Each row was made from one small tree. Brackets hold a mark, then the marks that hang from it, in the order of their numbers. Every link used is in the known rows. Write each row's tree.
Known rows
(Q_826 (Q_63 (Q_176 (Q_859 Q_799)) Q_391 (Q_516 Q_549)) Q_604): [  1.8  13.1  -8.7   6.1 -17.0 -45.4  -2.9  27.5  20.7 -15.2  23.9   9.3
   7.3   8.2   4.4  10.4  17.6 -24.0   4.5 -20.2   2.2  -6.8  -8.5  -8.7
  -8.5 -15.9   0.6 -29.6   6.0]
(Q_63 (Q_176 (Q_604 Q_826) (Q_859 Q_799)) Q_391 (Q_516 Q_549)): [ -0.4  15.2  -2.6   7.1  12.8 -22.3 -35.7   1.0   9.4 -12.7   5.1  13.5
   0.2  14.1 -19.1  12.5 -14.4 -27.6  -3.8  -3.5 -29.0 -10.7  -6.7  -7.6
   5.2   2.8  10.9 -28.0 -17.5]
(Q_604 Q_176 Q_826): [ -6.7 -17.7  11.2  19.2  -9.7  20.7 -12.4  12.1 -18.3  12.9 -14.0 -21.1
 -13.9   2.9  -6.1  -8.5   7.0  35.1  13.6   0.1   8.2  16.4   3.1 -11.5
  15.5  -2.4   4.2  12.0   3.2]
(Q_271 (Q_63 Q_176 (Q_391 (Q_859 Q_799)) Q_516)): [ 11.4   1.7 -21.1   2.2 -21.7   1.0   6.8  -2.3  12.5  -7.6  12.2 -10.9
  -8.6  25.6  18.6  -2.6  -5.3 -32.9  10.1  18.2   2.6   8.7  -2.1  24.7
  -2.2   0.0  -7.0  -7.5 -19.9]
(Q_391 (Q_63 Q_516)): [  7.9  -2.5  -4.1  -8.3 -15.3  11.0  13.7  -5.9  -1.2   9.1  -8.7  19.9
 -11.4 -19.5  15.7  -6.2  -9.8  18.7  -4.3  11.5   9.2  17.4  -1.9  14.7
 -15.2   5.9   4.9   6.9  13.3]
(Q_63 (Q_391 (Q_859 Q_176))): [ -1.1  -6.3 -22.2 -11.4 -31.0   1.8   0.0   4.0  11.6   8.6   8.9   4.9
  13.8  18.0   2.7   0.9  -5.1   0.5   0.4  11.5   4.2   5.5   5.5   6.6
  -2.7  12.3 -15.3  -3.3  -3.1]
(Q_516 (Q_63 Q_176 Q_391) Q_549): [-18.6   1.0 -10.2  -6.9 -11.2  17.1  21.0  23.9  11.9   1.6 -11.7  -8.7
  25.2   3.4 -20.6  19.6   4.4 -16.9   9.7  -1.0 -22.5   6.0   6.3 -27.3
  26.1  15.6  -3.5 -30.1 -11.8]
(Q_604 (Q_176 Q_859) Q_826): [-14.2 -18.3  22.0  25.1  11.7  10.0 -11.8   9.5 -14.5   7.4 -13.3 -13.5
 -15.9  -5.1  -4.2 -16.2   4.2  45.1  10.2  -7.1   4.6   4.4   1.4 -10.0
   1.7   1.0   1.7  14.1  17.9]
(Q_604 (Q_176 Q_63 Q_859) Q_826): [-13.2 -11.7  36.3  23.8  32.6   9.9 -13.8   0.3 -28.6   7.1 -16.6 -10.4
 -16.6 -18.3  -6.5 -17.1  10.1  44.6   3.4 -13.5   4.3  -3.3  -1.3  -9.2
  -1.9  -5.9   8.5  20.0  20.5]
(Q_799 Q_63): [ -3.3  13.0 -13.1 -10.1  -6.5  10.2  25.3   3.8 -13.0  18.4 -16.4 -27.7
  -5.8 -16.4   7.5  -2.5   4.8  20.6  -0.3 -14.8  14.0   6.8  18.9  -5.5
   0.9  16.6 -10.4  17.7   4.8]
(Q_799 (Q_63 (Q_176 (Q_604 Q_826)) (Q_391 Q_859) (Q_516 Q_549))): [ 15.6   9.4   1.5  -7.7  -9.8   1.0   9.5   3.9  -9.8  -9.7  -2.0  -9.7
   2.4  12.4  -6.3  14.5  -8.2 -38.2  -5.0  -9.9 -14.4  -2.0  -5.5  -4.3
  10.6  10.5 -10.1  -9.5 -19.2]
(Q_391 (Q_63 Q_176) Q_859): [  2.2 -22.9  15.6  -1.3 -32.9  26.1  19.9  -3.4   3.8   5.8  -1.5  11.8
  -0.5   0.7  12.1  -1.5  -1.1  11.6 -11.3  26.3   1.1   6.0 -18.2  22.0
 -19.0   6.8 -26.6  11.8  12.5]
(Q_271 (Q_63 (Q_176 (Q_604 Q_826)))): [-19.3  -4.6  14.3   4.7   3.8  18.4   0.5   5.5 -17.3  10.9  -1.9 -19.1
 -13.3   2.0  11.0   8.6   6.5   9.6  13.4   7.6  -0.5  10.4  -1.3  10.4
  -3.6 -11.2   1.9  25.6 -11.8]
(Q_391 (Q_63 (Q_176 (Q_604 Q_826))) Q_859): [  2.1 -26.2  32.6   1.8 -17.3  29.1   5.2 -13.9 -10.3   6.3   4.3  15.3
  -0.4   1.2   5.7   3.2  -0.3  14.5 -13.3  23.5  -5.1   2.9 -24.6  20.3
 -15.9  -6.1 -14.1  22.7   9.7]
(Q_63 (Q_176 Q_604 Q_859) Q_391 Q_516): [  5.6  15.6  -8.9  -5.2   7.5 -48.2 -21.1  13.4  20.2  -8.1   8.6  20.4
   2.0  10.0  -2.8  15.5 -15.8 -21.5  -4.2   2.7 -18.3 -17.7  -0.6   5.6
 -11.8   0.9  -0.9 -11.6 -17.1]
(Q_549 (Q_516 (Q_63 (Q_176 Q_604 Q_859) Q_391))): [  1.5   4.1  -3.2 -20.7  22.2 -19.7   6.5   3.3  27.6  -9.6 -18.9   5.9
  15.1 -21.0  -1.5   1.8   1.1  -6.6   2.7  10.2  -2.3 -11.6  12.4  -7.6
   9.6   0.0   3.2  -5.4 -12.7]
(Q_176 (Q_63 Q_391 Q_516) (Q_604 Q_826) (Q_859 Q_799)): [  6.9  20.9  15.1   6.1  62.2 -23.9 -43.6 -38.3 -17.1   2.2  11.5  18.5
  -5.3 -15.0  -9.6 -10.0  -3.1  13.5 -13.6 -17.5  -8.1 -21.0   0.4   4.7
 -10.6 -17.2  34.7  15.1   4.4]
(Q_176 Q_63): [ -7.1  11.7   4.2 -10.7  13.7   2.2   1.0   0.8 -14.1  20.5 -11.8   0.7
  -1.9 -28.9   4.4  -5.9   5.8  31.7  -7.9  -9.2   7.7   2.1  12.4   0.9
  -7.7   5.4   3.4  25.6  10.6]
(Q_271 (Q_63 Q_516)): [ -0.4   2.7 -11.7  -5.7  -3.4  11.5  20.8   6.5  -3.7   5.2  -1.4  -5.1
 -17.2 -10.0  26.4  -9.7  -7.2   7.6  13.8   5.4  16.2  20.6   8.8  16.4
  -7.6   5.3   4.3  18.7   1.5]
(Q_516 (Q_63 (Q_176 (Q_604 Q_826) (Q_859 Q_799)) Q_391) Q_549): [-23.8  -0.2   6.5   7.3  22.0  15.5  -2.1  -0.6   2.7  -1.6  -2.4  -3.9
  21.7   3.3 -30.5  13.9   3.9  -6.0   3.5  -6.2 -30.5  -8.8  -1.1 -28.0
  21.2   2.5  11.6 -23.6  -5.0]
(Q_826 (Q_604 (Q_176 (Q_63 Q_516) (Q_859 Q_799)))): [ -8.2  -2.0   1.8  15.2  11.1 -19.9 -11.5   8.2   0.8  -7.0  14.2   2.1
  -4.1 -16.5   1.4 -11.3  11.2  28.3 -11.8  -5.6  17.7 -12.5   0.4  -2.4
 -10.8 -16.4   7.2   6.2  20.2]
(Q_176 (Q_604 (Q_826 (Q_63 (Q_516 Q_549)))) (Q_859 Q_799)): [-10.3   4.2  20.6  12.5  39.0  -1.5 -21.0 -16.6 -12.6   4.1   8.6  14.7
  -8.0 -15.1  -7.1 -11.2  -0.2  30.9  -1.8 -19.4  -1.9  -8.8  -4.2  -6.8
  -9.5  -9.2  20.2  13.0  24.6]
(Q_799 (Q_63 Q_516)): [ 13.9  15.8 -20.8 -11.0  -5.9  -1.7  25.0   2.9  -6.1   9.2 -15.0 -15.4
 -10.3 -15.0   8.8  -4.8  -4.5   2.8  -3.3 -13.4  16.4   7.4  17.2  -3.1
   1.4  17.9  -5.9   7.4   4.0]
(Q_271 (Q_63 (Q_391 Q_859))): [ -4.4  -3.5  -6.7  -8.7 -14.3  16.4  19.0   4.0  -4.4   6.7  12.9 -12.5
  -2.5   7.9  28.3  -7.7   0.7   6.3  17.5   6.8   9.0  15.8   4.4  23.7
 -10.3   2.4  -6.4  21.3  -7.0]

Write each row's tree
[ 28.4   2.4 -11.8   3.7 -15.4 -20.2 -31.6 -12.9  14.5  -6.9  17.7   9.6
   4.7  34.1  -8.8   7.5 -10.4 -36.9  -8.5  16.3 -13.4  -5.1  -9.8  10.4
   9.4  -6.7   0.8 -12.3 -26.6] -> (Q_63 (Q_176 (Q_604 Q_826)) (Q_391 (Q_859 Q_799)) Q_516)
[  6.5   3.8  -3.2  -7.9  26.6 -11.9  -9.2 -15.1  22.6  -7.0 -18.2  -3.5
  12.2 -12.4  -8.2  -3.8   6.5  -6.6   2.5  10.0  -1.5  -9.7  11.5 -11.1
  18.9  -6.8  13.2  -9.3 -13.9] -> (Q_549 (Q_516 (Q_63 (Q_176 (Q_604 Q_826) (Q_859 Q_799)) Q_391)))
[  4.4   2.7  12.4   7.2  18.9 -25.7 -20.3   5.4   7.5  -2.1  -4.1  18.1
  -9.7  -4.2  -7.1   5.8 -12.4  -0.4  -9.9   2.8 -11.5  -9.8  -5.8  -1.5
  -8.0   0.8  -0.7   5.7   2.2] -> (Q_63 (Q_176 (Q_604 Q_826) Q_859) Q_516)
[  6.3   3.8  -9.9 -18.0  12.9 -18.9  12.6   6.8  33.4  -8.3 -24.7  -0.3
  13.0 -19.5   2.5  -3.3   3.3  -7.8   5.7   9.9   2.2  -5.9  15.5  -9.4
  12.0   7.7  -2.2 -12.5  -9.5] -> (Q_549 (Q_516 (Q_63 (Q_176 Q_859) Q_391)))
[-10.6  -1.5   2.2   3.7 -10.7 -15.3  -8.8  22.9  -6.8   1.8  14.9  -7.7
   6.5  -7.8   3.0   2.9  17.9  21.3  -0.1  -6.9  12.7  -1.7   2.6  -3.3
  -2.4 -19.5   5.1   9.7   0.8] -> (Q_826 (Q_604 (Q_176 (Q_63 Q_391))))
[ 21.1  12.5 -11.4 -11.5 -13.1 -16.3  11.5   1.1   1.0  -5.4   3.4  -8.9
   2.5  13.5   1.6  12.5  -7.3 -35.0  -7.6  -2.2  -5.1  -9.3   0.7   7.3
   0.8   6.0 -14.9  -3.2 -20.2] -> (Q_799 (Q_63 (Q_176 Q_604) (Q_391 Q_859) Q_516))
[  1.7  -4.4  12.2 -10.8  30.7  -5.0   5.6  -2.8  17.8  -4.7 -27.1   2.5
   8.1 -29.0  -4.0  -4.2   4.2   7.2   0.5   9.8   3.2  -5.2   9.3 -13.5
  12.5  -1.4   4.5   6.2  -0.3] -> (Q_549 (Q_516 (Q_63 (Q_176 (Q_604 Q_826) Q_859))))
[  3.6   1.3  -4.9  -8.1  -7.5  12.5   8.4 -13.6 -18.8   9.6  -0.5 -19.9
   4.8  10.1  -2.3   4.4   3.6  -2.2  -1.2  -9.8   5.1   0.2   5.3  -1.8
   3.9   3.4  -7.5   9.8  -6.1] -> (Q_799 (Q_63 (Q_391 (Q_859 (Q_176 (Q_604 Q_826))))))
[-13.8  -1.7  35.1   5.6  37.6  -9.2 -12.1  -3.7 -17.0  14.2   5.9  11.7
  -5.3 -19.5   2.5  -6.9   6.6  46.8   3.9 -21.1   1.6  -8.0  -2.3  -2.9
 -19.8 -11.8  10.2  35.9  25.6] -> (Q_176 (Q_604 (Q_826 Q_63)) Q_859)
[ 15.8   7.6 -20.6 -14.7 -10.8  -3.5  16.1  -9.0  -3.6  -2.1   3.2  -4.6
   3.7   8.6   2.9   4.5 -10.3 -21.6  -7.3  -4.6   6.9  -3.1   6.7   4.5
  -0.2   9.4  -8.9  -2.0  -7.2] -> (Q_799 (Q_63 (Q_391 (Q_859 (Q_176 Q_604))) Q_516))
[ -0.8  18.9 -25.0   2.5  -6.6 -26.5 -16.0  14.6  26.5 -13.8  -1.3   9.2
   0.1  12.9  -9.8   6.1 -14.7 -30.2  -2.9  -0.6 -21.3  -7.6   1.5  -6.4
   1.7  18.9  -4.8 -41.4 -12.3] -> (Q_63 (Q_176 (Q_859 Q_799)) Q_391 (Q_516 Q_549))
[ -3.4   2.0  -6.5  -3.5 -10.2  12.2   3.6   2.1   2.0 -14.6  16.7  -1.0
  -3.6  20.4   9.4   7.7 -12.4 -34.5   6.8  14.5 -11.9   4.1  -8.7  18.4
  -1.1  -1.2  -0.8  -7.7 -22.7] -> (Q_271 (Q_63 (Q_176 Q_604) (Q_391 (Q_859 Q_799)) (Q_516 Q_549)))
[-16.7 -11.0 -20.6  -4.1 -11.5  39.7  22.4  -3.1  11.2  -0.3   0.6  -1.0
  28.8   8.5 -20.8   3.4  -0.6  -8.0   2.0   6.3 -10.7   5.3   4.3 -21.9
  23.5  16.2  -1.4 -28.5   5.5] -> (Q_516 (Q_63 (Q_391 (Q_859 Q_176 Q_799))) Q_549)
[ -8.1  -1.4  -1.2  15.6 -12.7 -33.2  -4.8  20.9   4.9  -4.0  28.9  -9.3
   3.5   9.0   9.3  -3.8  29.4  18.3  15.2 -20.3  19.1  -8.5  -1.7  -3.2
 -10.9 -30.7   6.4  -7.2  13.8] -> (Q_826 (Q_63 Q_391) (Q_604 (Q_176 (Q_859 Q_799))))
[ -5.5  -2.5 -22.8  -3.5 -16.8  25.8  13.2  -4.0   2.6 -11.2  11.3  -1.2
  -4.7  16.1  13.6  -5.8 -12.3 -23.4   9.7  12.6   4.1  16.1  -0.3  14.5
  -0.5   8.7   0.3 -13.4  -5.2] -> (Q_271 (Q_63 (Q_391 (Q_859 Q_176 Q_799)) (Q_516 Q_549)))
[  1.5   1.0 -11.3  -8.9  18.0  -5.2  11.4  -5.4  33.4  -5.3 -28.0  -4.3
   6.7 -25.7  -1.7 -11.9   4.7   4.0  -1.8  15.1   9.6  -7.7  16.9 -11.2
  13.2   7.2  -1.4  -8.9   1.4] -> (Q_549 (Q_516 (Q_63 (Q_176 (Q_859 Q_799)))))
[ -8.9 -15.3  20.2  33.9  11.3   8.1 -12.4  -2.3 -16.0   6.9  -5.2 -20.0
 -18.9   2.4  -4.0 -21.7  18.9  40.2  17.0 -15.9  14.1   2.0  -1.8 -10.5
   2.0 -14.3   9.2   4.0  24.6] -> (Q_604 (Q_176 (Q_859 Q_799)) (Q_826 Q_63))
[ 12.4  -0.5  14.0  14.0   1.0 -15.2  -2.8   8.2  -1.5   7.9  -9.3   0.2
 -13.4  -1.3   3.9  -5.1  11.8   6.7  10.2 -15.3   8.0   9.9  -2.6  -8.0
  -1.2  -4.6   1.4   3.4  15.3] -> (Q_604 (Q_826 (Q_63 (Q_176 Q_859) Q_516)))
[  6.2   8.2 -15.1 -16.8 -11.0   8.6  20.5  -0.5  -7.3  -8.7   0.1  -0.8
   6.5   4.0  -3.0   7.7 -14.2 -25.6  -6.7  -8.7  -2.2   0.0   3.0  -2.9
   3.7  16.5  -9.5 -10.7  -6.0] -> (Q_799 (Q_63 (Q_391 (Q_859 (Q_176 Q_604))) (Q_516 Q_549)))
[ -3.2 -17.5  20.6  22.1 -11.2  14.3  -2.1  15.7 -22.4  11.7 -10.8 -21.1
 -14.0   5.2   0.1  -8.3  19.7  30.4  23.0 -12.6  15.5  17.2  -1.4 -12.0
  10.9 -14.0   6.5   9.8  11.1] -> (Q_604 Q_176 (Q_826 Q_63))
[  6.4   9.0   2.5 -14.1   3.3  -3.8  -0.5  -3.4  -7.7  11.7   3.7   5.5
   9.2  -9.9   8.4  -6.2   3.5  11.4  -5.7  -5.9   3.0  -1.9   5.7  10.9
  -7.5   4.3  -2.5  18.6   0.6] -> (Q_176 (Q_63 (Q_391 Q_859)))
[  7.8 -27.0  -1.8  -4.9 -30.1  29.7  22.8 -18.4   5.1  -2.8  -0.2  30.8
  -3.5  -1.8  10.0  -7.7 -14.4   4.1 -16.8  29.6  13.3  10.2 -15.7  20.1
 -18.9   9.4 -15.6  -0.3  25.8] -> (Q_391 (Q_63 Q_516) (Q_859 Q_176))
[ 25.2   8.4  -3.0  -5.3  -9.7 -10.9   4.9  -4.7  -6.3  -3.8   0.5 -12.8
   0.1  16.3  -0.9  10.9  -4.4 -33.4  -5.2  -5.4  -5.6  -4.5  -2.3   3.4
   6.9   2.6  -9.3  -1.0 -21.0] -> (Q_799 (Q_63 (Q_176 (Q_604 Q_826)) (Q_391 Q_859) Q_516))
[  3.7 -15.2   9.6   1.9 -19.6  30.4   4.3 -19.6   4.9 -10.7   8.7  25.7
  -1.5   3.6  -2.0   0.6 -15.3 -10.2 -22.5  29.1 -10.4  -1.2 -24.8  19.1
 -11.3   2.9  -8.9  -7.7   7.4] -> (Q_391 (Q_63 (Q_176 Q_604) (Q_516 Q_549)) (Q_859 Q_799))
[  8.3  -3.3  -0.4  -0.8 -41.7 -35.0   7.7  29.8  16.8  -1.3  30.5  -1.4
  16.7  18.4  14.3  12.6  29.0 -12.4   7.3  -9.4  13.2  -1.1  -9.8   3.6
 -10.2 -22.4 -16.6  -2.4   0.2] -> (Q_826 (Q_63 Q_176 (Q_391 Q_859)) Q_604)
[-12.4   9.8 -14.2   3.2  18.3  13.3 -39.9 -33.7 -17.1   3.3   0.2   8.1
   1.4   4.9 -28.6   6.7  -2.6  -8.6 -14.7   1.0  -4.6  -4.9   2.7 -12.7
  12.2 -11.2  29.2 -18.0  -6.7] -> (Q_859 (Q_176 (Q_63 Q_391 (Q_516 Q_549)) (Q_604 Q_826)) Q_799)
[  9.7   4.6  -7.0 -11.0  -7.0  13.3  13.6  -5.5 -15.4  -6.2  -2.3  -3.8
   2.9   6.3  -5.6   6.0 -11.3 -24.2  -4.0 -11.7  -2.8   4.3   0.5  -6.9
   9.1  12.7  -4.1  -8.2  -5.9] -> (Q_799 (Q_63 (Q_391 (Q_859 (Q_176 (Q_604 Q_826)))) (Q_516 Q_549)))
[ -5.2 -12.4   2.9   4.0   7.2  31.5 -13.5 -30.0  -9.8  -1.1   6.0  16.6
   4.0  -0.3 -17.4  -7.4  -8.3   3.1 -24.1  12.6   3.0  -3.8  -7.9  -0.6
   1.9   0.9   0.8   2.8  15.0] -> (Q_391 (Q_859 (Q_176 (Q_63 (Q_516 Q_549)) (Q_604 Q_826)) Q_799))
[-12.7   5.8  12.2   2.0  16.0  -0.6  -3.0  11.0  -7.7 -11.9   5.5   1.0
 -10.9   6.1   8.7   9.7  -9.5 -20.0  14.7  -2.7 -17.8   4.0  -7.0   7.7
  -6.4  -2.7   8.4  -1.6 -16.1] -> (Q_271 (Q_63 (Q_176 (Q_604 Q_826) Q_859) Q_391 (Q_516 Q_549)))
